Known rows, with every step that occurs:
bilop > bedut > lati > fenule: [ -5 -29 -12  10  18   3 -47  50   7  14 -28  -7 -18   1  11  30  -7  22]
bokil > tadap: [-17  25   8  30 -41 -43  -2 -46  60  43 -18 -37 -27 -51  45 -56  14  23]
bokil > tadap > lati: [-26  65   3  36 -40 -64  12 -35  15  21  -1 -32 -42 -46  34 -24  36 -11]
lati > bedut: [ 25 -10 -19  20 -29  19 -31  -6  19  16 -18  -7 -20 -28  35 -16  -4  24]
lati > bedut > mize: [-13 -23 -10  -1  -9  11 -25  -2   4  38   7  14 -13 -13  43 -34 -25  17]
tadap > lati > fenule > mize > bedut: [-12   2  -2  12   4  18   0  44 -11 -18  -1   3  -2  -3  -3  65 -22 -31]
bokil > tadap > lati > fenule > mize: [-29  19  17   3   0 -36  17 -10 -13  22  19 -38  -4 -44  41  16   1 -41]
bedut > mize > tadap > lati: [-55  56   2  29 -38 -39  -5  -5 -37  10  11   6 -47   6   8 -22 -44   4]
reti > tadap > lati > fenule: [  7  30  11  16  -1  -2 -14 -27  -2 -52  29 -13  -9 -38  18  15  56 -37]
fenule > mize > tadap > lati > bedut: [-13  16  -4   6 -32   0  -8  28 -55   2   7 -16 -35  -2  19  11 -70   4]
lati > bedut > mize > fenule: [-14 -40   3   6  -9  29 -24  -6  23  19   5  27  27   1  14 -30 -19   8]
bedut > lati > tadap: [-37  28 -13  40  -6   9 -41  -7 -27  58 -12 -41 -37 -10 -11 -29 -66  30]
bilop > bedut: [ -5   7 -20  11 -31 -17 -24  23  52   7 -56   7 -35   0  29  29  23  54]
tadap > mize > bedut > lati > fenule: [-16 -18  -4  23   1  23 -14  27  30  -9   0 -14  -8  23 -30   4  -7 -53]
bedut > lati: [-38  28  -5  46  -8   3 -38  26   9  46 -15 -19 -38 -11   5 -18  -8  15]
lati > tadap > mize > bedut: [-12  19 -21  18 -49   8   7 -29  40  -6 -26 -22 -25  25 -27  -5 -34  -5]
fenule > mize: [-42  20   1  14 -16   9  -9  26  24  40 -23 -15 -16 -13  31  22 -12  20]
bilop > bedut > lati: [-33   5 -18  18  -1 -12 -40  60  23  31 -40  -5 -46  14  12  16  -1  41]
lati > fenule: [ 17  -6  -4  30 -16  14 -29 -20  23   5 -18 -12   2 -40  24  12  10   6]
bedut > mize > tadap: [-48  18  10  24 -37 -19 -18 -14   7  34  -5   1 -32  -1  19 -51 -67  39]

Rows:
[-43  17  -8  31 -20   8  -7  36  46   6 -13 -11 -35  37 -30 -11   0 -30] -> tadap > mize > bedut > lati
[-22 -22  14  13  -4 -18   7  -9  52  12  13 -40  -7  -3 -10 -45 -13 -57] -> bokil > tadap > mize > bedut > lati > fenule
[-32  36   6  17 -52 -53  27 -53  73  22  -9 -42 -25 -19  32 -46  51 -30] -> bokil > tadap > mize
[-39  19  11  18 -37   1 -10  17   5  28 -23 -26 -28  -3  18  -8 -75  39] -> fenule > mize > tadap
[-51  15   9  21 -24 -34  14   1  65  28   1 -39 -36  11  -9 -62  -4 -35] -> bokil > tadap > mize > bedut > lati
[-27  22   7  21 -18 -23 -12 -12 -52  -5  25   3 -21  -7   9  -7 -50 -17] -> bedut > mize > tadap > lati > fenule
[-32   0   1  11 -16  25  -6  43  51  20 -29   0 -15   5   6  19 -41  26] -> fenule > mize > bedut
[-20  -1  16   0  -2 -24  20   8  12   3  15 -23  -4 -28  16  14 -28 -33] -> bokil > tadap > lati > fenule > mize > bedut
[-41 -16  10  11  34  28 -32  51 -19  47   5 -28   1 -11  13  22 -45 -15] -> bedut > lati > fenule > mize
[-44  -4 -12  -9 -11 -24 -18  29  39  29 -30  26 -29  16  37   9   2  47] -> bilop > bedut > mize
[-11 -21   0   5 -32   0 -27 -10 -14  28   9   3 -27  -6  30 -62 -90  36] -> lati > bedut > mize > tadap
[ 18  27 -24  28 -30  -1 -19   3 -24  -6  -3  -1 -34 -23  23  14  21  -8] -> tadap > lati > bedut
[-26  23   2  34 -47   9   8 -21  70 -18 -27   0  16  23 -17   8  63 -37] -> tadap > mize > fenule
[ -39  -16   20   18   12   19  -35   43  -39   36    6  -38  -11   -2
    0   -7 -107    8] -> bedut > lati > fenule > mize > tadap
[ 19  28 -13  33 -49 -12 -22  -8 -42 -16  -1 -13 -47 -15  12 -15 -42  11] -> mize > tadap > lati > bedut
[-28   8  -4  44  -8  16 -35  43  31  26 -22  -6 -36   4 -19 -21 -38  22] -> mize > bedut > lati
[-21   1  -5  -6 -13 -41 -14  20 -38 -20   0  18 -29  18  14  25 -43   9] -> bilop > bedut > mize > tadap > lati > fenule
[-10  -7  -1  37  14  17 -46  19  -6  30  -4 -22  -9 -25   6  -2 -14  -5] -> bedut > lati > fenule
[-20 -19  18   2  15  24 -12   7  49 -44  32 -21  -2  19 -25 -23  16 -60] -> reti > tadap > mize > bedut > lati > fenule
[-46  58   6  25 -37 -21   1  26 -37   5  -6 -19 -43   4   7  20 -50   6] -> fenule > mize > tadap > lati
[-23  66   7  26 -20 -18  -6 -19  12 -37  16 -12 -36 -22  16  -3  65 -18] -> reti > tadap > lati
[ -5 -36   5   3   4  38 -12  33  34   5 -16  -2  14  -9   7  35 -48   3] -> lati > fenule > mize > bedut
[-47  15  12  11  -5  10  -3  18  63 -28  19 -19 -29  34 -25 -39  19 -41] -> reti > tadap > mize > bedut > lati
[-21  -2  -3  13  -8   8 -12   6 -17  -1  22  32  11   7   3  -1   7 -26] -> tadap > lati > bedut > mize > fenule
[ -1 -27  -3  35  13  32 -41  35  17  11  -9  -9 -10  -8 -19  -3 -42   1] -> mize > bedut > lati > fenule
